Each row was made from one walk, in order. Every step used is in the known rows, and no mark comes twice. Write each row's walk.
(in the rows, 128 means zero)
Known rows:
sifum > sosu > netun > vegomo > gogu: [113 128 127 123 129 132 114 127  98 143   4 125 134 125 128 127 135 146
 141 128 128 111 138 120]
netun > lofu: [128 143 127 125 111 128 112 129 145 128 100 120 114 138 134 125 137 124
 112 137 131 121 114 124]
sifum > sosu > ruror > vegomo > lofu: [138 113 130 126 121 117  95 118 146 128 139 119 130 132 129 136 122 132
 134 137 121 132 144 137]
netun > sosu > ruror: [111 144 122 139 124 117 124 123 121 117  92 149 132 135 129 137 109 128
  96 120 126 139 106 114]
sifum > sosu > netun: [109 120 127 137 140 129 121 105 113 129  72 142 127 132 138 122 122 135
 145 128 137 128  92 130]
sifum > sosu: [108 110 113 145 133 121 116 105 140 137  98 132 125 124 132 126 120 119
 145 137 144 108  86 142]
netun > lofu > vegomo > gogu: [149 119 124 121 126 142 147 139 112 140  64 121 135 121 125 122 151 129
 131 129 134  95 146 134]
ruror > sosu > netun > lofu > vegomo > deru: [145 107 140 114 122 152 140 140 122 130 168 121 142 124 131 114 143 103
 135 129 126 130 142 130]
netun > vegomo: [107 148 123 121 113 126 118 137 144 132  72 114 115 132 128 136 130 139
 132 135 125 118 119 114]
lofu > vegomo: [137 115 120 130 133 138 165 133 136 131 125 125 125 123 128 128 138 126
 145 130 136 101 111 138]
ruror > vegomo: [131 148 127 144 118 125 132 129 149 134 163 112 122 130 129 137 136 140
 158 133 123 139 137 127]
lofu > netun > sosu: [110 138 121 139 150 122 162 120 130 110 181 149 127 122 120 132 112 114
 118 120 133 127 118 122]
lofu > netun > vegomo > ruror > sosu: [142 153 134 119 123 133 131 129 153 135 211 112 126 115 129 149 123 108
 149 122 122 158 139 139]
vegomo > netun > sosu: [116 125 128 141 146 115 147 125 120 131 185 139 128 127 120 128 125 130
 120 112 124 140 128  98]
gogu > vegomo: [117 111 123 124 122 129 111 131 123 123 107 128 122 130 125 116 134 140
 106 134 137 106  70 144]
gogu > vegomo > lofu > netun > sosu: [121 106 127 120 152 123 138 124 122 103 198 147 127 123 116 124 114 117
 100 124 131 118 114 131]
deru > vegomo > netun > sosu: [121 119 126 148 149 113 144 139 120 146 186 136 120 127 122 119 122 134
 126 115 130 143 137 100]
sosu > netun > lofu > vegomo > gogu: [149 121 131 119 131 146 149 136  99 136  52 125 135 125 128 120 151 134
 132 126 131 103 147 128]
lofu > netun > sosu > ruror > vegomo: [119 156 128 148 122 120 149 123 131 113 183 134 128 129 125 140 110 123
 125 129 119 155 148 123]
lofu > netun > sosu > ruror > vegomo > gogu: [130 149 126 142 129 124 144 129 106 127 110 133 146 121 120 136 125 132
 127 122 122 134 171 128]
gogu > vegomo > deru: [116  98 126 114 113 134 102 139 120 124 138 124 146 126 119 103 140 130
 104 133 132 106  98 141]
deru > vegomo: [127 129 116 146 131 120 116 147 138 155  95 123 115 130 133 119 131 142
 145 132 142 120 119 134]
netun > sosu > ruror > vegomo: [122 151 130 148 116 119 132 128 135 122 166 129 126 133 127 142 115 131
 127 127 118 156 139 115]
gogu > vegomo > lofu > netun > sosu > ruror: [116 122 126 123 132 118 126 123 113  99 132 154 134 131 121 128 103 120
  74 125 126 129 112 134]

Which walk is each row?
[127 117 124 132 157 118 141 133 130 120 193 145 123 122 121 125 112 118
 118 124 134 124 140 125] -> deru > vegomo > lofu > netun > sosu
[146 148 145 116 117 139 110 126 133 130 149 122 119 135 140 130 134 119
 127 124 123 162 130 122] -> vegomo > ruror > sosu > netun > lofu
[146 105 124 121 136 117  93 143 145 147 110 120 122 132 131 122 135 146
 137 131 133 112 137 135] -> deru > vegomo > lofu
[117 137 123 152 112 119 121 114 140 131 131 123 127 130 132 137 114 125
 143 139 127 144 128 136] -> sifum > sosu > ruror > vegomo
[129 108 124 109 140 125 128 122 130 102 147 135 132 125 120 119 128 124
 105 134 132 101 116 157] -> gogu > vegomo > lofu > netun
[152 122 138 122 131 151 157 132 125 129 142 124 117 129 138 127 137 109
 141 130 130 132 127 129] -> ruror > sosu > netun > lofu > vegomo
[149 121 134 120 126 122 105 130 153 130 166 110 127 132 127 137 139 143
 146 132 118 127 153 129] -> ruror > vegomo > lofu
[ 97 131 129 124 125 130 116 121 123 131  55 125 115 131 135 129 119 136
 141 136 130 128 109 115] -> sifum > sosu > netun > vegomo
[125 145 136 120 117 135 116 125 125 122  77 129 116 143 139 121 137 133
 114 131 127 136 118 114] -> sosu > netun > lofu
[134 105 130 125 130 145 154 123 124 126 117 128 113 127 136 117 132 111
 135 138 139 114 114 132] -> sifum > sosu > netun > lofu > vegomo
[135 118 126 111 109 127 105 131 140 126 180 116 124 121 120 118 134 144
 104 128 134 124  89 146] -> gogu > vegomo > ruror
[122 142 123 121 120 129 117 139 114 144  17 116 134 125 123 133 143 148
 135 128 125 104 144 119] -> netun > vegomo > gogu
[104 126 114 143 118 116 109 107 126 127  50 141 133 131 134 131 108 121
 116 134 136 121  92 141] -> sifum > sosu > ruror
[146 111 132 113 116 140 139 123 138 132 187 117 117 119 129 118 130 117
 127 133 137 129 122 137] -> sifum > sosu > netun > lofu > vegomo > ruror
[117 130 139 112 116 140 111 140 121 134 120 119 143 129 130 125 134 125
 139 125 117 142 142 114] -> ruror > sosu > netun > vegomo > deru
[127 156 126 145 107 121 125 128 140 128 126 120 128 136 131 141 124 139
 134 133 119 147 138 128] -> sosu > ruror > vegomo
[140 123 143 102 131 131  96 133 132 129 102 117 124 135 134 141 132 137
 139 126 114 137 143 116] -> ruror > sosu > netun > vegomo > lofu
[135 137 127 122 131 120 137 119 140 107 160 130 136 128 124 135 121 124
 126 133 121 128 161 144] -> sosu > ruror > vegomo > lofu > netun
[136 148 125 139 115 125 123 130 112 140  58 121 146 128 125 135 138 148
 137 125 120 127 161 131] -> sosu > ruror > vegomo > gogu
[117 137 124 127 135 115 132 119 122 104 124 154 136 131 124 136 104 119
  87 121 124 134 127 124] -> vegomo > lofu > netun > sosu > ruror
[149 142 144 122 120 136 108 136 132 142 151 119 112 133 142 125 132 122
 132 127 128 166 137 124] -> deru > vegomo > ruror > sosu > netun > lofu
[123 122 126 125 155 120 145 121 133 108 191 147 130 123 119 131 115 117
 113 120 129 124 132 123] -> vegomo > lofu > netun > sosu
[158 120 135 122 135 150 148 136 101 141  76 124 137 123 131 128 148 122
 145 122 129 118 152 133] -> ruror > sosu > netun > lofu > vegomo > gogu
[127 109 128 138 150 125 175 130 119 131 207 137 126 122 118 126 127 122
 126 115 127 131 131 103] -> lofu > vegomo > netun > sosu
[136 120 121 124 146 119 131 132 139 124 143 131 128 125 126 121 125 127
 129 133 136 110 147 149] -> deru > vegomo > lofu > netun
[135 144 139 133 140 138 128 121 116 132 107 137 131 134 142 140 131 132
 157 114 123 157 116 126] -> ruror > sosu > netun
[127 128 130 131 111 130 121 138 140 135 183 112 146 126 123 120 142 129
 144 132 121 131 151 125] -> ruror > vegomo > deru
